What can hang from each mark:
delom: zubo
zubo: delom desop radil
vediv: kuve radil
radil: kuve vediv zubo
fuzis: desop
kuve: fuzis radil vediv
desop: zubo

Each row was made from one small tree. Brackets hold a mark, then the marks that hang from it, in alphabetical order. Every link used is in the known rows. Write each row's tree.
Known rows:
(kuve fuzis (vediv (radil zubo))): [-18 -78 46 -6 17 -22 6 22 -18 44 43 40 27 35 34 16 37 2 7 -7 -53 12]
(zubo delom desop (radil (vediv kuve))): [5 24 24 -1 3 11 27 22 -8 -25 -17 -42 -23 7 -17 -11 -32 -31 -47 -3 14 5]
(kuve radil): [7 -18 -34 13 -20 -4 -16 -18 15 1 53 4 11 -11 -19 0 34 25 1 -7 -12 10]
(delom (zubo radil)): [-3 35 -46 -9 -44 -26 31 -10 35 21 -24 -16 32 -56 -7 -11 -49 44 -31 -23 14 -13]
(fuzis (desop zubo)): [-5 31 -51 -15 -2 -16 -25 -57 0 1 13 33 -8 -23 1 23 39 38 58 35 30 -20]
(desop (zubo delom (radil kuve))): [-4 52 -13 -8 -33 14 -16 -9 5 -40 -48 -7 -24 -27 1 -27 -22 -20 28 -6 12 -15]
(radil (kuve vediv) (zubo delom desop)): [-47 -40 20 -25 33 20 -23 31 25 -20 51 14 -12 20 -30 -23 23 -59 -34 -18 -58 31]
(zubo desop (radil vediv)): [61 34 4 5 -4 -34 11 4 15 16 1 -38 -19 -11 -21 -12 -31 17 -57 10 60 -4]
(delom zubo): [-24 11 -57 1 -21 3 7 -8 45 17 17 -4 28 -39 -29 10 -9 37 -21 -4 -6 -2]
(delom (zubo desop (radil (vediv kuve)))): [15 32 -1 19 -4 -13 76 5 4 -18 -36 -36 -14 -19 -19 6 -24 3 -72 -14 39 -4]
(vediv (radil kuve (zubo desop))): [10 -42 31 25 27 -34 -23 19 14 -18 61 17 -17 28 -22 14 27 -14 -29 -15 -15 -29]
(desop (zubo delom (radil kuve vediv))): [21 50 13 -1 -33 48 0 -3 -10 -57 -61 -29 -37 4 6 -12 -15 -11 40 3 22 1]
(desop (zubo (radil kuve vediv))): [69 61 12 20 -35 7 14 -23 -23 -48 -56 -33 -39 1 14 11 -4 13 31 7 56 -15]
(fuzis (desop (zubo delom radil))): [-29 44 -37 -46 -24 0 -15 -41 4 -4 -36 23 -3 -40 14 -21 -10 22 56 14 12 -17]
(radil (kuve fuzis) (zubo delom desop)): [-39 -23 1 15 52 -13 -51 35 20 41 5 17 22 12 -4 -11 -39 -38 -23 7 -19 -5]
(kuve (radil zubo) vediv): [-26 -72 3 -24 -4 -12 1 -10 10 1 78 38 12 11 4 -16 76 8 -2 -34 -79 49]
(kuve (fuzis desop) (radil zubo) vediv): [-28 -72 -4 -19 23 -7 3 -28 -35 48 29 53 46 19 51 16 54 21 53 -2 -50 27]
(zubo delom desop (radil (kuve vediv))): [3 17 19 -16 -7 28 11 29 3 -26 -7 -31 -19 -13 -28 -33 -22 -62 -43 -12 5 9]
(delom (zubo desop (radil kuve vediv))): [47 48 -6 28 -14 12 46 11 15 -24 -48 -52 -14 -21 -29 5 -43 8 -51 -12 59 -14]
(fuzis (desop (zubo delom (radil kuve)))): [-7 57 -22 -21 -26 26 -13 -37 -21 -37 -59 3 -13 -23 16 0 -17 -1 79 6 24 -32]
(radil kuve vediv): [62 23 10 34 -21 44 -9 -1 -20 -31 5 -54 -5 34 -10 53 -8 14 26 13 27 -8]
(delom (zubo (radil kuve))): [22 50 -29 16 -49 1 35 -5 12 -13 -47 -35 25 -39 -3 11 -55 20 -12 -28 26 -29]
(desop (zubo radil)): [20 50 -31 -11 -32 -55 -5 -30 17 4 -17 10 -15 -45 4 -25 -2 27 1 1 39 -13]
(zubo delom desop (radil kuve vediv)): [37 37 20 10 -7 36 -2 27 2 -29 -30 -55 -25 7 -27 -14 -52 -27 -27 -1 36 -5]
(fuzis desop): [11 15 -41 -8 -11 -3 -25 -40 -6 23 33 -2 26 -9 -4 43 -3 44 42 25 20 -26]

Which tree is each row?
[-12 32 9 -29 -33 40 12 0 -12 -52 -40 -5 -32 -16 3 -34 13 -45 26 -12 -9 15] | (desop (zubo delom (radil (kuve vediv))))
[12 -25 6 -1 34 -42 -27 4 37 22 59 4 -10 17 -24 0 16 19 -47 8 -4 16] | (radil vediv (zubo desop))
[-40 -67 5 -19 -1 37 -26 5 26 -12 51 16 7 32 -4 -19 36 21 21 -23 -86 51] | (kuve (radil vediv (zubo delom)))
[17 -1 -20 19 16 20 3 -50 -41 9 -31 32 -8 10 34 25 61 44 82 46 35 8] | (kuve (fuzis (desop zubo)) (radil vediv))
[63 20 15 55 -1 38 -8 9 -41 12 -33 -45 17 38 20 58 -33 9 31 34 46 -12] | (radil (kuve fuzis) vediv)
[-22 -56 34 15 37 -59 4 16 0 -12 77 32 -17 26 -12 17 46 -16 -49 -19 -35 -20] | (vediv kuve (radil (zubo desop)))
[21 48 -32 22 -13 -21 32 6 31 -8 -35 -27 1 -49 -32 -11 -49 -2 -64 -20 50 -30] | (delom (zubo desop (radil kuve)))
[12 35 -1 21 14 -5 -16 33 -5 31 -56 -26 15 -18 -2 -23 -82 -41 -34 12 45 -23] | (zubo delom desop (radil (kuve fuzis)))
[-30 43 -35 -26 -1 -9 -14 -31 -16 40 -73 31 19 -35 42 -16 -36 16 64 32 31 -21] | (kuve (fuzis (desop (zubo delom radil))))
[13 36 -4 -1 -43 27 -15 11 -2 -19 -26 -42 15 -11 -2 -7 -65 -14 14 -19 2 -20] | (zubo delom (radil kuve))
[-27 40 -30 -34 -30 -14 -20 -12 29 -5 -23 13 -15 -45 -4 -48 -12 3 9 0 2 3] | (desop (zubo delom radil))
[-68 -87 43 -45 -1 27 -9 29 17 -11 75 35 5 30 -3 -14 54 -17 12 -28 -107 32] | (kuve (vediv (radil (zubo delom))))
[-63 -33 -20 -29 36 -32 -54 19 64 28 67 29 4 -9 -38 -37 -5 -12 -51 -3 -48 15] | (radil (zubo delom desop))
[39 -12 26 57 -4 16 -7 18 -40 8 -9 -14 18 28 16 52 -13 -1 32 16 25 -42] | (vediv (radil (kuve fuzis)))
[14 29 -9 1 -14 3 59 12 17 -21 -25 -25 -9 -38 -29 -16 -15 -28 -66 -26 28 0] | (delom (zubo desop (radil (kuve vediv))))
[2 -32 22 14 52 -30 -10 24 -12 37 19 14 14 22 10 6 7 -43 -36 5 -5 11] | (radil (kuve fuzis vediv) (zubo desop))
[18 32 5 32 -19 1 77 4 -38 20 -87 -35 35 -4 39 31 -54 23 -14 -5 33 -8] | (delom (zubo (radil (vediv (kuve fuzis)))))
[-21 -73 38 -19 23 -10 10 -8 -41 45 31 50 37 37 51 40 41 19 56 8 -44 -6] | (kuve (fuzis desop) (vediv (radil zubo)))
[14 34 1 17 -22 20 -15 21 -24 25 -67 -34 40 -7 28 -2 -90 -19 19 3 20 -23] | (zubo delom (radil (kuve fuzis)))
[-1 38 -4 -27 -29 20 -2 -10 12 -21 -39 -9 -32 -15 2 -34 -6 11 22 8 10 16] | (desop (zubo delom (radil vediv)))
[-38 -55 33 5 29 7 -37 38 27 -27 54 20 -18 30 -32 -8 15 -37 -18 -19 -51 -13] | (vediv (radil kuve (zubo delom desop)))
[-70 -87 40 -41 35 5 -10 41 38 -5 89 43 -19 22 -33 -36 60 -39 -42 -19 -86 31] | (kuve (vediv (radil (zubo delom desop))))
[3 -24 24 12 40 -36 6 7 -1 -6 50 -2 -18 36 -10 24 26 -5 -47 -2 -13 11] | (radil (vediv kuve) (zubo desop))
[36 -13 24 41 49 -20 -23 21 -10 34 -4 -10 5 41 11 28 -21 -6 -20 21 25 -5] | (radil (kuve fuzis) vediv (zubo desop))
[-76 -62 -3 -8 41 -15 -14 12 24 -19 67 39 -6 11 -25 -31 48 -38 -43 -33 -79 25] | (vediv (kuve (radil (zubo delom desop))))
[-3 44 -12 -38 -21 33 0 -37 -10 -22 -48 1 -21 -12 17 -8 -4 29 71 22 20 0] | (fuzis (desop (zubo delom (radil vediv))))
[3 -27 28 33 62 -46 5 17 -22 38 10 5 6 43 21 29 -2 -9 -42 18 6 4] | (radil (vediv (kuve fuzis)) (zubo desop))
[34 -23 -4 38 1 21 1 -4 -23 31 -1 -11 20 22 11 19 15 31 18 21 14 22] | (kuve fuzis (radil vediv))
[2 -42 -6 12 2 11 12 1 -23 34 22 14 26 2 13 -2 43 -4 6 7 -17 36] | (kuve fuzis radil vediv)
[43 54 -14 -19 -26 -8 14 -56 -24 -12 -44 -2 -22 -13 26 15 8 54 59 26 56 -16] | (fuzis (desop (zubo (radil vediv))))
[-20 -76 41 -24 -4 -12 4 11 4 -1 82 32 4 29 5 9 62 7 2 -25 -71 19] | (kuve (vediv (radil zubo)))
[-18 -22 -25 -8 18 13 15 -47 -41 13 -8 58 -2 -9 29 6 89 8 68 31 5 23] | (kuve (fuzis (desop zubo)) radil vediv)
